Every row comes from one small tree of marks. The marks that hang from a mark follow it in brackets, in alphabetical order. Every link used is in the known rows. Which tree was each row made from?
Known rows
zudep{tomis{vired}}: [ 2.43  0.60  0.91 -0.30  1.31 -1.75  2.00 -0.05  2.54  1.72 -2.36  0.63
 -0.85  0.47  4.06  0.16 -0.08 -0.33 -0.18 -2.08 -1.88]
tafo{vobireg}: [ 2.58 -0.39  0.84 -1.39 -0.27  0.64 -0.48  0.34  2.45  0.48  1.30 -1.94
  0.55 -0.70  0.40  2.53 -3.24 -2.62  0.95 -1.15 -2.81]
vagab{tomis{posavev vired{bomor{zudep{vobireg}}} vizu}}: [-0.72 -0.15  0.77  2.33  0.20 -1.62  2.05  0.50  0.18  0.28 -0.65  1.87
 -2.83 -4.30 -0.20  2.84 -0.33 -3.73 -1.93 -4.96  0.84]
tomis{posavev vired vizu{bomor} zudep{vobireg}}: [-1.59 -0.93 -0.75 -0.31  2.42  0.33  0.02  0.17 -2.55  2.91  2.19  0.74
 -1.09 -4.55 -0.49 -1.85  0.25 -5.15  0.29 -0.14  1.47]
bomor{posavev vizu zudep{tomis{vired}}}: [ 2.96  2.58  1.38  1.48  2.25 -1.16  4.81  2.59  3.24 -0.47  0.46  0.63
 -4.05 -0.85  3.27  4.01 -0.79 -3.16 -2.58 -2.73 -2.50]
dukiv{tomis{posavev vired vizu{bomor} zudep{vobireg}}}: [-0.65 -0.10  0.64  2.16  1.72  0.04  1.40 -0.35 -2.99  2.27  1.41  0.29
 -0.56 -3.50 -0.82 -3.59  2.25 -4.86 -0.20 -0.66  0.56]
vizu{bomor{zudep{vobireg}} tomis}: [ 1.26  0.00  0.78 -0.06 -0.73 -1.47  0.51 -1.18  2.61 -1.44  1.58 -2.83
  6.57  0.82  1.07  1.66 -0.17 -2.20 -2.43 -1.33 -1.13]
dukiv{tomis}: [ 3.36  0.65  2.56 -0.30 -0.82 -1.63  1.84 -0.23  1.45 -0.88  0.75 -2.31
  1.81  0.97  0.71  0.23  0.59 -0.79 -0.97 -1.64 -4.02]
vired{tomis{posavev}}: [ 1.21  0.68  3.17 -1.70 -1.20 -2.36  0.97 -0.58 -1.23 -1.35  0.99 -2.18
  1.82 -3.99  0.44  0.46 -2.94 -1.15  0.96 -3.03 -2.25]
tomis{posavev vired{bomor{zudep}} vizu}: [ 1.22  0.27  0.80  0.07  1.18 -1.35  1.94  2.04 -1.55  1.18  1.66  3.51
 -2.22 -4.89  0.37  2.26  0.39 -4.49 -2.34 -2.93  0.23]
zudep{vobireg}: [ 0.64 -0.91  0.82 -3.86 -0.35 -1.81 -0.71 -0.64  3.54 -0.14  1.12 -3.29
  2.40  0.38 -0.48  1.72 -3.35 -2.13 -0.56 -1.17 -2.30]
vagab{tomis{posavev zudep{vobireg}}}: [-0.19 -1.51  0.82 -0.11 -0.93 -1.71  1.45 -0.28 -1.00 -1.39  1.36 -3.57
  0.66 -1.79  0.79  0.66 -1.21 -2.21 -0.45 -3.46 -1.43]
zudep{tomis{posavev vizu} vobireg}: [-0.15 -2.63 -0.32 -2.56  1.13 -0.90  2.30 -0.69 -1.82  2.45 -0.41 -3.85
  0.30 -2.58  2.51 -1.06 -4.75 -4.79 -0.66 -3.32  0.54]
vagab{tomis{posavev vired vizu{bomor} zudep}}: [ 0.32  0.07 -0.09  3.35  1.98  0.50  2.67  0.41 -3.96  1.23  0.77  2.31
 -4.04 -4.92  1.78 -0.79  3.86 -2.51  0.60 -1.88  0.27]
vizu{bomor{posavev zudep{tomis{vired} vobireg}}}: [ 0.63  1.51  1.81  1.90  1.71 -2.03  3.02 -0.74  3.43 -0.68 -0.98  0.73
  0.51 -3.04  2.94  2.48  1.09 -2.78 -3.86 -1.36 -0.80]
bomor{vizu zudep{vobireg{posavev}}}: [ 1.83 -0.03 -0.39 -1.78  1.23 -1.73  0.03  1.68  2.76 -0.82  3.67 -5.09
 -0.27  2.16  1.35  4.34 -2.62 -4.50 -2.46 -3.80 -1.40]
bomor{posavev zudep{vobireg}}: [ 1.12  0.06  1.77 -2.31 -0.24 -1.87  1.71  0.52  3.48 -1.96  2.13 -2.75
  1.27 -2.61 -0.72  3.86 -2.84 -4.07 -3.38 -1.71 -3.24]
tomis{posavev vired zudep{vobireg}}: [-0.80 -0.48  0.48 -1.57  0.80 -1.04 -0.50  0.52 -0.25  1.32  1.67 -1.01
 -0.43 -2.86 -0.40 -1.40 -1.74 -3.39  0.32 -1.24 -0.62]
tomis{posavev zudep}: [ 1.87 -1.16  0.83 -2.25  0.02 -1.41  1.48  1.25 -2.65 -0.69  3.64 -1.91
  1.24 -2.38  1.46  0.18 -0.47 -2.70 -0.77 -1.52 -2.24]
tomis{posavev vired vizu zudep}: [ 0.77 -0.86 -0.86 -1.09  2.18  0.35  1.66  2.01 -3.44  3.44  2.04  1.04
 -3.59 -4.12  0.25 -1.98 -0.22 -4.59  1.07 -1.30 -0.57]
vizu{bomor tomis}: [ 2.64  1.46  1.72  0.72 -0.03 -0.80 -0.56 -1.06  1.01 -0.97  1.52 -2.30
  4.34  0.20  2.85  0.81 -0.13 -0.41 -0.30 -0.41 -1.75]
vagab{tomis{vired vizu{bomor{posavev}} zudep{vobireg}}}: [-0.78  1.28  0.29  3.08  2.44 -0.21  1.60 -0.35  0.60  0.85  0.03  0.71
 -4.23 -3.86 -0.22  1.00  1.09 -3.58 -0.03 -1.24 -0.03]

Which tree is each row?
[ 3.66  2.79  1.85  0.88  0.49 -0.20  2.34  2.33  2.45 -2.15  3.48 -3.50
 -0.17 -0.22  1.19  4.25 -3.48 -3.81 -1.82 -2.40 -3.35]
bomor{posavev vizu{tomis} zudep}
[ 1.48  2.03  1.10 -0.45  0.66 -5.17 -1.75  0.73  1.48 -1.16  3.39 -3.24
  2.09  3.83  1.06  3.93 -3.80 -2.77 -0.56 -5.60  0.61]
vired{bomor{vizu} tomis{zudep{vobireg{posavev}}}}
[ 1.62  1.11  0.93  1.96  1.19 -2.20 -1.01 -0.07  0.88  1.72  0.08 -3.05
 -0.70  1.80  1.35 -2.05  1.04 -3.04 -0.10 -3.13 -1.32]
dukiv{tomis{vired zudep{vobireg{posavev}}}}
[-0.23  0.26  2.66 -1.56 -1.35 -5.12 -0.26 -0.55 -0.99 -1.90  2.17 -1.19
  4.95 -1.63 -0.50  1.34 -3.37 -2.22 -0.88 -4.11  0.19]
vired{bomor tomis{posavev zudep{vobireg}}}
[ 0.08  1.52  0.89  0.99  0.53  0.32  0.21  1.55  1.84  0.34  1.90 -2.74
 -0.54 -1.49 -0.09  0.72 -4.13 -4.23  0.05 -2.68 -0.52]
bomor{vizu{tomis{posavev vired}} zudep{vobireg}}
[ 1.18  2.73  0.88  3.98  1.15 -2.89 -0.40  1.37  4.20 -1.51  0.67 -0.56
 -3.94  1.94  2.28  6.30 -0.15 -2.11 -2.35 -6.12  0.12]
vagab{tomis{vired{bomor{vizu zudep{vobireg{posavev}}}}}}
[ 1.74  2.45  1.21  3.56  1.79 -1.81  2.18  1.52  0.09  0.49  0.15  3.04
 -5.64 -2.82  1.03  3.14  0.57 -2.77 -0.65 -3.34 -0.74]
vagab{tomis{vired{bomor{posavev}} vizu zudep}}
[ 0.48 -2.08 -1.02 -2.55  0.80 -0.93  2.27 -0.12  1.20  0.54  2.28 -0.65
  2.85 -1.04 -0.98  2.31  0.80 -4.62 -2.96 -0.87 -0.57]
tomis{vizu{bomor{zudep{vobireg}}}}
[ 2.08  3.80  2.02  3.65  1.75 -0.38 -0.18  0.13  0.40 -0.05  1.58  0.21
  0.07 -2.62  2.52 -0.03  0.95 -2.05  0.12  0.29 -1.50]
vizu{bomor{posavev} tomis{vired zudep}}
[ 2.74 -0.47  2.18  0.42 -0.66 -1.38  2.80  0.71 -3.10 -1.11  2.79 -2.20
  1.81 -1.35  1.19 -1.67  1.57 -2.56 -1.15 -2.06 -2.93]
dukiv{tomis{posavev zudep}}
[-1.26 -1.19 -0.75  1.00  1.23  0.02  1.63  0.45 -1.63  2.51 -0.44 -0.70
 -4.08 -3.61 -0.49 -1.44 -1.05 -3.98  1.39 -3.31  0.28]
vagab{tomis{posavev vired vizu zudep{vobireg}}}
[ 0.85  0.48 -0.67  0.06  2.10 -2.42 -1.17  1.09  1.58  2.44  0.61  0.24
 -1.97 -0.69  1.07  2.92 -0.93 -5.20 -2.39 -4.46  1.21]
tomis{vired{bomor{zudep{vobireg{posavev}}}} vizu}
[ 1.44 -1.40  0.27 -0.05  1.76 -0.43  3.35 -0.79 -3.94  1.22  0.70 -0.92
  0.41 -3.87  4.91 -0.24  0.26 -3.44 -1.49 -1.98  0.56]
zudep{tomis{posavev vizu{bomor}}}
[ 0.75  1.27  1.17  0.30  0.10 -2.22 -1.36  1.23 -0.33 -1.36  4.61 -3.64
  3.23  1.51  1.10  1.90 -5.38 -3.86 -0.86 -3.35  0.90]
vired{bomor{vizu{tomis{posavev zudep{vobireg}}}}}
[ 0.43  0.82  0.62 -1.16  0.68 -3.66 -1.40  0.66  3.28  0.67  1.20  1.76
  1.64  1.50 -0.53  1.87 -0.76 -1.87 -1.27 -1.59 -0.18]
tomis{vired{bomor} zudep{vobireg}}
[ 1.52  0.41  1.12 -1.31  0.51 -1.83  1.57 -1.08 -0.35  0.51  0.74  0.16
  2.02 -1.82 -0.17  1.02 -0.17 -1.76  0.76 -1.53 -0.93]
vired{tomis{vizu{bomor}}}
[ 1.62 -0.23 -1.29  1.13  1.55 -0.47  2.91  1.22 -0.16  2.73 -0.89  1.66
 -4.14 -0.13  0.35 -0.11  1.80 -1.97  1.45 -2.70 -1.48]
vagab{tomis{vired vizu zudep}}
[ 1.02 -0.60 -0.02 -0.23  2.27  0.01  2.83  0.48 -2.28  3.87 -1.57  0.24
 -3.67 -4.09  3.80 -1.72 -1.52 -3.59  0.59 -2.77  0.12]
zudep{tomis{posavev vired vizu}}
[ 0.55  1.39  0.89  1.57  0.28 -0.93 -0.30 -0.89  3.56  0.27  0.01 -0.27
  3.60 -0.19  0.60  0.58  0.85 -2.02 -1.22 -0.78 -0.57]
vizu{bomor{zudep{vobireg}} tomis{vired}}
[ 1.54  1.84  2.01  3.14  0.35  0.04  0.91  0.08 -1.11 -0.64  1.32  0.70
  1.64 -4.55  2.81 -0.07  2.08 -2.04 -1.15 -1.17 -0.73]
vizu{bomor{zudep} tomis{posavev vired}}
[ 1.19  0.34  0.07  2.02  2.15 -2.56  0.96 -1.02  1.82  0.80 -1.30 -0.99
  1.02  0.25  5.64  1.52  2.71 -2.50 -3.26 -3.49  0.68]
vizu{bomor{zudep{tomis{vired} vobireg{posavev}}}}
[-0.16  1.63  1.58  1.54  0.06 -2.29 -2.43  0.21 -0.20  0.63  1.26 -0.64
  2.27 -1.38  1.22 -0.77 -3.06 -2.85  0.04 -2.84  1.14]
vizu{tomis{posavev vired{bomor} zudep{vobireg}}}
[ 1.97 -0.33  0.57 -1.23  0.02 -2.21  3.97 -0.16 -0.40 -0.24  1.12  1.20
  3.24 -1.73 -0.49  2.21  2.03 -2.59 -1.36 -2.35 -1.22]
vired{tomis{vizu{bomor{zudep}}}}
[ 1.60  2.22  1.33  0.94  1.69 -1.89 -0.02  2.98 -0.57 -0.31  4.42  2.29
 -2.54 -1.14  1.06  2.70 -0.68 -2.70 -0.75 -2.11 -0.12]
tomis{posavev vired{bomor{vizu}} zudep}
[ 1.43  0.67  1.71  1.39  1.23  0.83  1.95  0.47 -2.47  2.59 -0.12  0.06
 -3.82 -4.69 -0.09 -2.84  0.11 -3.87  1.04 -1.85 -1.63]
dukiv{tomis{posavev vired vizu}}
[ 0.53 -2.29  0.06 -1.35  0.31 -3.03  3.65  0.35 -1.33  0.60  0.45 -0.66
  2.61 -1.89  2.87  2.36 -2.27 -5.25 -4.43 -5.09  1.39]
vired{bomor{zudep{tomis{posavev vizu} vobireg}}}
[-0.33 -0.46  1.10  1.21  0.98 -1.81  2.78 -0.76  0.40  0.15 -0.59  0.66
  1.86 -3.75  3.66  0.51  1.83 -2.73 -3.16 -2.16  0.58]
vizu{bomor{zudep{tomis{posavev vired} vobireg}}}
[-0.72  0.95 -0.09  0.16  3.17 -0.18  0.32  0.31  0.42  2.22  1.80  0.81
 -2.56 -3.99 -1.09  0.17 -0.39 -5.33 -0.43  0.55  0.11]
tomis{vired vizu{bomor{posavev}} zudep{vobireg}}
[ 2.42  0.91  0.99  0.82  1.37  0.05  1.98  0.41  0.83  3.02 -0.98  0.77
 -2.86 -0.78 -0.68 -1.76  0.93 -2.68  0.98 -1.33 -2.34]
dukiv{tomis{vired vizu}}
[-0.62 -0.49  0.43 -0.79  0.96 -1.53  0.68  1.15 -0.02  1.53  1.34  1.97
 -1.12 -4.37 -1.10  1.96 -1.65 -5.30 -2.29 -3.17  1.16]
tomis{posavev vired{bomor{zudep{vobireg}}} vizu}
